Every row comes from one small tree of marks. The marks that hang from a mark follow it in brackets, in alphabetical order. Every link used is in the known rows. Which tree was each row made from?
(in the rows, 128 means zero)
Known rows:
vesunor(lubif zata(dufa(zusas) lumos)): [ 90 155 131 151 149 137 168  49  63 175 121 133 168 120 104 148 167 127
 144 136  98 103 129 117]
zomo(zusas(sozo(zata(dufa lumos)))): [101 140 142 163 122 110 181  72  88 211 140 120 169 111 124 129 145 116
 122 139 117  94 138 119]
sozo(zata(lumos)): [ 98 153 119 180 124 128 149 120 112 132 169 122 178 149 116  88 138  98
 115  98  91 141 132 116]
midok(zata(dufa(zusas) sozo)): [ 70 119 136 131  98 166 134  79  98  82 127 138 113 111 112 155 152  27
  87 122 119 109 131 142]
vesunor(zata(dufa(lubif zusas) sozo)): [102 124 144 133 122 143 145  87 105 126 117 139 132  91 135 184 163  61
 149 135 148  62 130 137]
dufa(lubif(lumos) zusas(sozo(zata) zomo)): [114 105 129 192 115 138 119  63 187 157 132 148 160 156 146 184 127 140
 108 107 121 111 122 103]
vesunor(lubif(lumos) zata(dufa(zusas) sozo)): [ 77 126 145 136 131 145 132  62  68 110 109 118 155 127 145 201 145  68
 164 134 135  96 128 120]
febez(zusas): [ 79 117 146 134 109 155 123 136  55 112 155 140 145 131 110  80 158  17
  56 106 105 117 127 110]
zusas(sozo(lubif(lumos) zata(dufa)) zomo): [113 116 141 173 118 139 130 123 127 137 126 121 212 170 116 155 103 141
 147 125 114 143 141  99]
zusas(sozo(zata(lumos)) zomo): [109 136 143 202 120 141 134 111 119 120 152 129 173 170 115 104 114 137
 151 100  91 164 131  96]
sozo(lubif zata): [ 99 136 122 170 119 145 135 146 126 131 160 149 171 143 101 118 136  89
  69 108 104 137 135 120]
febez(zusas(sozo(lubif(lumos)) zomo)): [ 95  77 165 173 102 150 100 131 112 125 132 140 182 143 113 133 124 105
  94 121 111 131 130  77]
vesunor(zata): [ 76 163 137 159 129 148 139 129  67  94 149 138 132 151 120  94 155  44
 167 111 101 118 135 122]
vesunor(lubif(lumos) zata(dufa sozo)): [ 82 133 157 141 134 155 127 109  43  90 114 105 176 167 152 172 141  52
 197 123 132  94 136 118]
vesunor(lubif(lumos) zata(dufa)): [ 82 152 139 145 147 151 142  93  41 130 119 116 188 182 137 145 155  74
 181 123 108  93 137 114]
midok(zata(lumos sozo(lubif))): [ 88 112 145 193  99 163 123 138 143  88 147 137 154 122 103 135 150 104
 103 111 102 120 137 118]
zata(sozo): [ 78 112 150 147 107 161 117 151  85  76 147 125 146 125 134 132 142  10
 117  98 131 120 125 128]
sozo(lubif(lumos) zata(dufa)): [101 134 116 148 122 126 145 129 116 149 141 114 218 151 118 142 129 100
 111 124 116 119 142 119]
zata(dufa(zusas(zomo)) lumos sozo(lubif)): [114  91 149 134 115 147 130 117 108 125 120 129 188  67  88 191 119 149
 103 137 122 141 132 114]
vesunor(lubif zata(lumos)): [ 88 159 142 188 147 152 146 102  62 135 141 136 165 163 118 117 165 113
 161 109  89 114 131 107]
zusas(sozo zomo): [ 91 110 157 172 115 167 120 132  89 105 135 142 153 161 118 119 132  69
 135  98 108 141 125 105]
midok(zata): [ 69 141 128 166 110 176 126 121  96  83 151 151 123 172 109  97 164  36
  87  96  88 119 133 128]
zata(dufa(lubif zusas) sozo): [104  93 139 126 113 156 141  99 120 154 120 139 159  81 134 194 165  49
  83 122 159  63 121 141]
vesunor(lubif(lumos) zata(sozo)): [ 75 133 157 170 129 158 110 116  69  72 130 120 152 172 159 166 143  54
 180 108 123 103 130 110]

Which tree is each row?
[119 138 123 144 130 150 155 125 108 167 141 138 185 158 127 130 156  76
  91 109 126  79 135 134] : sozo(zata(dufa(lubif)))
[ 94 132 116 176 118 132 127 135 144 131 157 128 195 156 122 136 127  98
  97 110 107 129 137 112] : sozo(lubif(lumos) zata)
[112 116 140 159 120 119 161  72 132 227 125 130 176 136 161 182 155 104
 108 135 146  35 135 123] : zomo(zusas(sozo(zata(dufa(lubif(lumos))))))
[ 87  88 134 131 106 133 132 104 130 134 119 113 192  73 124 203 135  76
 103 137 149 106 127 126] : zata(dufa(zusas) sozo(lubif(lumos)))
[ 99 115 160 165 106 153 112 117  77  91 152 148 134 170 111  87 115  70
  84 105  97 161 131  90] : febez(zusas(sozo(zata) zomo))
[129 142 119 165 133 134 166 110 121 190 145 124 211 146 123 121 157 125
 116 109 116  81 136 126] : sozo(zata(dufa(lubif) lumos))
[107 141 119 189 123 128 148 137 140 156 164 134 198 129  98 109 137 138
  93 111  95 141 136 112] : sozo(lubif zata(lumos))
[ 92 104 116 158 120 140 130  76 166 174 135 142 169 117 146 180 171  80
  80 107 131  60 117 123] : dufa(lubif(lumos) zusas)
[ 90  96 171 156 106 164 109 130  62 102 140 149 138 151 109  95 134  54
  93 106 106 141 126  90] : febez(zusas(sozo zomo))
[109 133 128 168 124 165 156 100 122 163 132 138 181 156 112 119 182 109
 109 108 102  57 138 129] : midok(zata(dufa(lubif) lumos))
[129  91 149 134 122 158 131  96 122 142 117 132 177  86 120 195 139 138
 109 122 135  93 124 121] : zata(dufa(lubif zusas(zomo)) lumos sozo)
[ 84  99 157 169 111 140 147 114 112 201 135 160 142  88 112 162 164  91
  66 136 130  80 129 117] : zomo(zusas(sozo(lubif)))
[101 105 130 188 109 132 119  78 174 137 136 145 168 136 114 179 108 153
  98 121 107 154 127  95] : dufa(zusas(sozo(lubif(lumos) zata) zomo))
[ 96 122 147 143 117 140 148 133  74 116 136  97 196 109 126 126 142  57
 155 115 130 112 133 125] : zata(dufa lumos sozo)
[ 85 121 137 139 114 124 136  95 118 110 116 117 166  82 125 196 134  87
 170 150 139 104 137 123] : vesunor(zata(dufa(zusas) sozo(lubif(lumos))))
[ 94 131 155 141 119 149 139 154  71  94 124 126 161 109 113 149 140  64
 171 139 132 109 143 127] : vesunor(zata(dufa sozo(lubif)))
[ 97  95 128 165 117 130 154  51 155 215 110 125 195 112 150 188 171  83
 127 124 153  48 118 121] : zata(dufa(lubif(lumos) zusas(sozo)))
[ 90 117 113 149 115 156 141  52 156 160 120 143 159 140 131 176 176  84
  83 119 116  50 131 133] : midok(zata(dufa(lubif(lumos) zusas)))
[114 145 119 136 130 132 149  78 100 135 141 128 175 124  91 135 113 150
 104 122  89 159 135 116] : sozo(zata(dufa(zusas(zomo)) lumos))
[ 95 136 135 183 124 108 180  63 126 198 119 130 180  73  95 146 160 150
 181 154 115 105 133 110] : vesunor(zata(dufa(zusas(sozo(lubif))) lumos))
[ 85 104 146 164 113 156 124  85 113 126 131 154 130 122 110 148 136  83
 102 110 111 144 117 108] : dufa(zusas(sozo zomo))
